What can hang from each mark
k634: k786 k944
k619: k786
k262: k81
k129: k634
k81: k267 k634
k786: k619
k944: k634 k653
k653: k129 k786

Each row was made from one small tree. The marks that hang from a mark follow it in brackets, in the order of their numbers. Every link used is in the known rows. Write each row's tree.
In the rows, 128 means zero.
Known rows
k262{k81}: [126 121 138 164 112  85 120 105 167 135 128 167  95 167 129 151 122  92]
k653{k129 k786}: [117 154 128 104 117  71 128 170 129 138 155  61 157 159 177 149 148 102]
k81{k267 k634{k786 k944}}: [132 132 124 176 138 125 116 164 144 145 139 174 109 116  62 162 148 100]
k634{k786{k619} k944{k653{k129}}}: [120 113 119 118 157 129 149 158  92 138 148 150 188  96 148 106 120 155]
k944{k634 k653}: [130 135 134 112 103 138 125  96 147 116  79  65 132 141 186  89  93 224]
k81{k634}: [118 130 140 185  92  94 114 117 150 129 117 137  99 112 162 175 122 165]
k129{k634{k786 k944}}: [136 141 128  88 136 111 121 100 104 134 149 135  79 112  65 162 139  88]
k634{k786{k619} k944}: [125  95 120 139 144 111 125 134 110 130 172 177 132 112 100 102 151  85]
k262{k81{k267 k634{k786 k944{k653}}}}: [142 121 136 163 152 160 126 141 158 152  95 215 102 165  51 138 124 112]
k944{k634 k653{k786{k619}}}: [136 104 131  77 112 178 130 109 120  99  95  61 157 165 172  21 135 170]
k262{k81{k267 k634{k944}}}: [125 125 124 216 137 148 117 144 185 127 117 202 104 128  66 166 122  92]
k81{k634{k944}}: [116 133 129 181 119 108 110 128 154 127 134 147 103 101 137 174 123 149]
k129{k634}: [128 138 131 127  97 102 124  86 119 115 129 103  91  93 142 161 118 133]
k619{k786}: [129 163 129 148  91  82 127  88 151 150 150 113 130 148 152 127 108 115]
k81{k267 k634{k786{k619} k944{k653}}}: [136  93 120 177 143 176 134 157 116 129 119 191 153  88  95  90 134 149]
k634{k944}: [120 132 119 157 128  75 115 134 152 129 161 123 120 110 151 143 124 119]
k653{k129{k634}}: [115 160 126 119 107 107 139 113 108 119 129  84 132  72 155 191 106 153]

Write each row's tree
[120 128 123  88 116 144 143 127  82 102 144  79 158 102 142 127 147 100] : k653{k129{k634} k786{k619}}
[133  92 123 121 146 127 134 130 102 135 147 166 146 115 134  72 134 136] : k634{k786{k619} k944{k653}}
[123 154 122  87 147  99 134 178 127 141 145  58 174 154 187 120 129 138] : k634{k944{k653{k129 k786}}}
[143 125 132 152 145 168 120 159 171 134  99 154 116 191  89 109 141  94] : k262{k81{k267 k634{k944{k653{k786}}}}}
[143 141 127  61 133 132 123 112 111 121 129  65 105 143 139 105 137 120] : k129{k634{k944{k653{k786}}}}
[128 124 126  72 118 162 152 124  73 106 119  70 173 107 176  96 129 149] : k944{k653{k129{k634} k786{k619}}}
[133  89 138 136 142 183 124 120 140 117 107 183 121 177 112  87 144 107] : k262{k81{k634{k944{k653{k786{k619}}}}}}
[128 121 130  82 125 154 156 109  60 125 115 130 159  81 139 124 114 168] : k944{k653{k129{k634{k786{k619}}}}}
[129 124 147 145 142 125 113 111 154 151 122 226  65 178  41 184 140  79] : k262{k81{k634{k786 k944}}}
[136 132 127  95 137  96 118 151 137 137 145  75 132 172 174  87 141 122] : k634{k944{k653{k786}}}
[123 123 126  69 122 182 144 139 108 103  94  42 199 149 188  54 122 190] : k944{k634 k653{k129 k786{k619}}}
[134 139 124 109 127 128 129  92 117 119 120  96 108  86 152 132 100 171] : k129{k634{k944{k653}}}
[113 163 116 116 134 120 136 123 114 118 144  92 135  63 131 193 106 138] : k653{k129{k634{k944}}}
[135 123 132 180 149 145 118 145 164 148 121 225  88 160  16 168 143  60] : k262{k81{k267 k634{k786 k944}}}
